Each row was made from one path, in order. Every step used is in the known rows, and no mark comes twice. Write each row's path.
In the rows, 128 means zero.
Known rows:
bopu -> naripe -> guti -> sano: [154 147  56 118 117 116  50 160 173 114  66 186 145 162 147 188 165 127
 127 152 111 176 150  90 113 136 156 106 138]
guti -> sano -> ragez -> zizuvo: [167 149  67  84 159  99  89 159 190 129  67 122 126 154 139 140 127 126
  94 117 100 167 121 106 109 132 143 119 141]
zizuvo -> ragez -> sano: [155 124  99 122 124 103  86 137 139 117 100 130 125 146 156 148  99 105
 114 154 109 151 142  80 121 140 152 129 159]
zizuvo -> ragez -> sano -> guti: [155 106 105 135 113  99  86 129 163 133 102 127 133 133 135 162 104  92
 109 194 107 139 136  73 123 142 167 111 141]
zizuvo -> ragez -> sano -> lanum: [150 110  94 111 127 101  84 140 155 132 106 145 122 161 132 140  84  92
  99 177 117 158 118  96 132 138 142 127 165]
gakap -> naripe: [173 154  85 105 149 116  64 131 133 127  70 155 127 154 155 149 125 144
 101 110 105 175 145 100 108 115 135 112 173]
sano -> guti -> naripe -> bopu: [151 132 124 121 128  99  79 129 154 159  54 157 147 140 123 157 151 129
  98 141  96 164 130  90 105 114 153  95 122]
zizuvo -> ragez -> sano -> guti -> naripe -> bopu: [150 123 117 119 111  82  81 128 153 154  71 143 147 137 126 178 123  92
  91 177 103 142 125  71 119 130 190 103 131]
naripe -> bopu: [153 133 109 110 136 120  88 125 134 139  63 150 126 150 149 122 125 133
 118 117  96 157 133  87 107 120 127 112 148]
guti -> sano -> bopu -> naripe -> gakap -> lupok: [138 180 106 110 133  79  71 170 174 139  50 171 164 169 177 213 147 146
  83 133 115 156 102  82 165 125 178 104 142]
bopu -> naripe -> guti -> sano -> lanum: [150 130  54 106 122 114  47 162 186 130  72 201 141 178 126 181 152 114
 110 173 119 182 129 104 123 134 145 103 145]
rogop -> zilineb: [168 129 108 141 137 126  85 130 140 126  83 159 139 135 154 136 138 141
 117  85 106 157 150  96  86 150 108 123 158]
zizuvo -> ragez -> sano -> bopu: [157 129 127 116 116  78 106 127 147 118  77 136 132 142 165 158  93  98
 102 177 118 156 132  81 132 140 146 110 154]
guti -> naripe -> bopu: [152 150 117 108 138 102  79 139 135 143  48 159 141 153 141 143 144 139
 104 102  97 173 136  97 102 111 140 113 143]
guti -> sano -> ragez: [157 132  89 112 137  93  97 156 163 137  70 149 122 151 136 139 131 126
 107 139  96 175 122 105 114 138 147 113 150]
ragez -> sano: [154 138  91 112 123 114  86 126 161 121  96 148 133 148 156 160 110 113
 112 123 102 174 146  76 103 129 133 133 152]
lanum -> sano: [166 124 102 130 145 122  88 116 142 128  93 153 126 147 161 136 135 111
 119 116 105 190 141  99 127 120 133 131 150]
bopu -> naripe -> gakap: [154 116  87 110 136 123  53 168 152 111  86 151 122 165 172 163 152 144
 100 132 115 158 134  94 116 120 156 122 151]
bopu -> naripe: [156 133  86 110 144 117  58 148 152 107  77 156 133 150 170 141 149 134
 107 118 111 168 150 103 112 124 119 112 160]
naripe -> bopu -> sano: [143 128 111  99 112 121  79 127 147 139  60 180 122 150 158 143 127 110
 125 128 101 153 137  74 126 115 127 137 141]
ragez -> sano -> guti -> naripe: [150 135 103 121 114  93  77 129 182 140  83 157 152 140 130 194 136 109
  92 142  99 181 145  79 101 122 158 114 129]
ragez -> sano -> bopu -> naripe -> gakap: [153 124 100  87 110  91  74 143 181 113  75 161 141 163 186 204 128 108
  76 154 125 166 125  72 127 125 168 115 142]
guti -> sano: [149 158  93 127 131 107  89 156 151 132  72 164 143 154 146 144 141 142
 116 118 106 174 147  98 116 132 130 122 150]
sano -> bopu: [159 136 135 115 131  96 107 128 148 122  58 147 133 144 162 134 121 133
 108 138 111 179 138  97 118 125 110 101 147]
zizuvo -> ragez -> sano -> bopu -> naripe: [156 129 110 101 121  75  77 135 162 104  72 144 143 144 184 174 113  91
  90 173 127 154 132  84 136 136 151 104 160]
rogop -> sano -> bopu: [158 150 125 115 124 101 104 114 160 132  66 151 131 132 157 150 112 134
 121 143  97 178 146  93 103 135 120 109 130]
zizuvo -> ragez -> sano -> bopu -> naripe -> guti: [161 120  91 105  99  88  65 130 171  99  67 160 135 150 167 203 117  82
 112 209 126 158 134  70 128 146 172  93 142]
ragez -> sano -> bopu: [155 140 118 103 113  91 106 115 169 122  73 154 142 147 166 169 101 103
 100 142 112 181 138  76 117 130 128 112 148]

Which path is each row?
[146 121 113  80 120  90  74 139 158 150  44 173 115 151 139 162 140 105
 102 129  92 167 117  91 118 116 156 128 137]
guti -> naripe -> bopu -> sano -> ragez
[162 121  92 107 139 111  89 127 164 137  87 130 104 133 134 140 110 126
 125 144  79 174 131 101  89 141 140 122 134]
rogop -> sano -> ragez
[155 141 100  90 119  87  81 124 183 107  68 167 150 147 186 184 124  93
  89 141 120 178 140  79 122 125 133 106 155]
ragez -> sano -> bopu -> naripe
[170 136  31  76 140 109  50 163 210 107  58 149 127 162 137 186 149 110
 104 151 105 169 123  98 106 136 167 103 129]
bopu -> naripe -> guti -> sano -> ragez -> zizuvo
[146 139  91 116 135 104  89 160 165 148  79 177 140 170 127 134 129 129
  99 140 111 182 125 111 128 130 120 122 158]
guti -> sano -> lanum
[170 151  92  89 148 114  67 116 125 142  51 160 128 157 153 141 123 135
  99 108 100 160 134  88 112 110 145 105 166]
gakap -> naripe -> bopu
[168 128 110 109 141  95  80 113 166 117  66 171 141 146 189 162 147  98
  94 130 122 191 135 102 143 113 134 106 150]
lanum -> sano -> bopu -> naripe
[158 138 115 103 136  92  81 136 162 109  55 157 139 147 183 151 144 124
  96 138 121 175 140 103 124 123 116  92 154]
sano -> bopu -> naripe
[151 161 101 105 127  79  82 155 171 120  45 177 160 152 175 167 156 127
  92 133 124 176 139 102 132 129 133  96 149]
guti -> sano -> bopu -> naripe
[144 161 103  94 122  88  63 141 182 124  72 156 152 162 185 225 114 116
  79 135 113 156 103  60 151 121 182 114 147]
ragez -> sano -> bopu -> naripe -> gakap -> lupok
[137 128 114  84 120 100  68 142 160 160  51 202 131 169 128 155 138 106
  96 132 109 174 119 100 131 105 129 135 144]
guti -> naripe -> bopu -> sano -> lanum
[174 171  87 102 113  91  77 131 159 136  33 190 148 163 143 205 131 130
 108 165 119 190 139  86 124 128 162  81 144]
gakap -> naripe -> guti -> sano -> bopu
[171 138  53  90 134 113  76 155 198 123  61 136 119 160 120 170 124 119
 117 154  98 173 124  94 105 140 162 109 123]
naripe -> guti -> sano -> ragez -> zizuvo
[156 121  87  56 139 112  80 129 185 135  52 139 103 150 149 141 110  94
 103 125  95 145 113  83 120 116 139 135 131]
naripe -> bopu -> sano -> ragez -> zizuvo
[155 129 119 132 131  99  77 143 160 144  70 150 145 139 125 161 155 137
 101 144 101 179 144 102 104 121 140 102 130]
sano -> guti -> naripe
[181 117  77  89 171 114  88 118 180 125  86 115 106 146 152 135 118  94
  97 114  97 181 116 107 123 119 144 131 139]
lanum -> sano -> ragez -> zizuvo
[162 119 115 139 136 101  79 119 164 151  80 160 145 138 135 172 162 107
  98 139 102 196 139 101 126 113 159 112 124]
lanum -> sano -> guti -> naripe
[166 112 111 108 135 100  77 133 162 121  71 166 135 160 193 184 154 109
  83 149 127 178 122  94 150 112 169 114 139]
lanum -> sano -> bopu -> naripe -> gakap
[144 169 116 125 146 104  62 169 141 144  71 147 143 169 143 192 142 166
  98 104  94 167 114  89 134 115 173 127 141]
guti -> naripe -> gakap -> lupok
[161 139  89 105 110 110  62 116 181 114  57 175 134 140 155 198 134 121
 130 174 103 179 149  86 100 137 144  93 118]
rogop -> sano -> bopu -> naripe -> guti
[152 105 102  96 123 106  83 138 164 127  76 160  99 146 149 146 121 103
 119 148  96 169 125  91 123 127 134 137 146]
bopu -> sano -> ragez
[162 131  83  95  98 100  65 116 190 102  65 178 143 153 165 214 123  88
 109 175 118 180 140  67 114 131 154  97 137]
ragez -> sano -> bopu -> naripe -> guti
[144 109 111 123 105 115  79 129 176 143  81 170 128 133 141 163 136 107
 119 167 105 159 146  80 126 122 132 126 127]
bopu -> sano -> guti
[140 107 121 118 101 106  65 163 173 151  72 175 130 155 136 201 163 130
  94 169 112 161 135  81 131 115 177 133 114]
bopu -> sano -> guti -> naripe -> gakap
[157 148 104 103 131  96  75 123 173 118  63 161 139 132 173 168 133 124
 106 138 106 176 149  98 108 130 125 104 136]
rogop -> sano -> bopu -> naripe
[154 113 120 132 122 106  73 164 159 147  76 145 138 155 127 180 158 146
  91 160 106 168 131  96 112 118 176 112 119]
sano -> guti -> naripe -> gakap
[129 144 123 124 115 100  53 162 176 166  70 171 146 154 134 226 151 136
  95 149  98 152 112  70 153 113 188 134 117]
bopu -> sano -> guti -> naripe -> gakap -> lupok
[141 146 119  96 115 102  68 141 146 144  46 187 136 154 150 165 150 118
 113 112 102 170 139  83 121 107 138 137 136]
guti -> naripe -> bopu -> sano
[161 122 118 125 134 100  82 107 159 167  63 167 149 139 131 168 159  99
  96 138  98 182 126  90 126 107 170 105 119]
lanum -> sano -> guti -> naripe -> bopu
[172 138  71  83 156 116  83 130 188 127  84 107 107 133 136 140 102 128
 111 119  82 167 131 102  85 135 136 128 127]
rogop -> sano -> ragez -> zizuvo
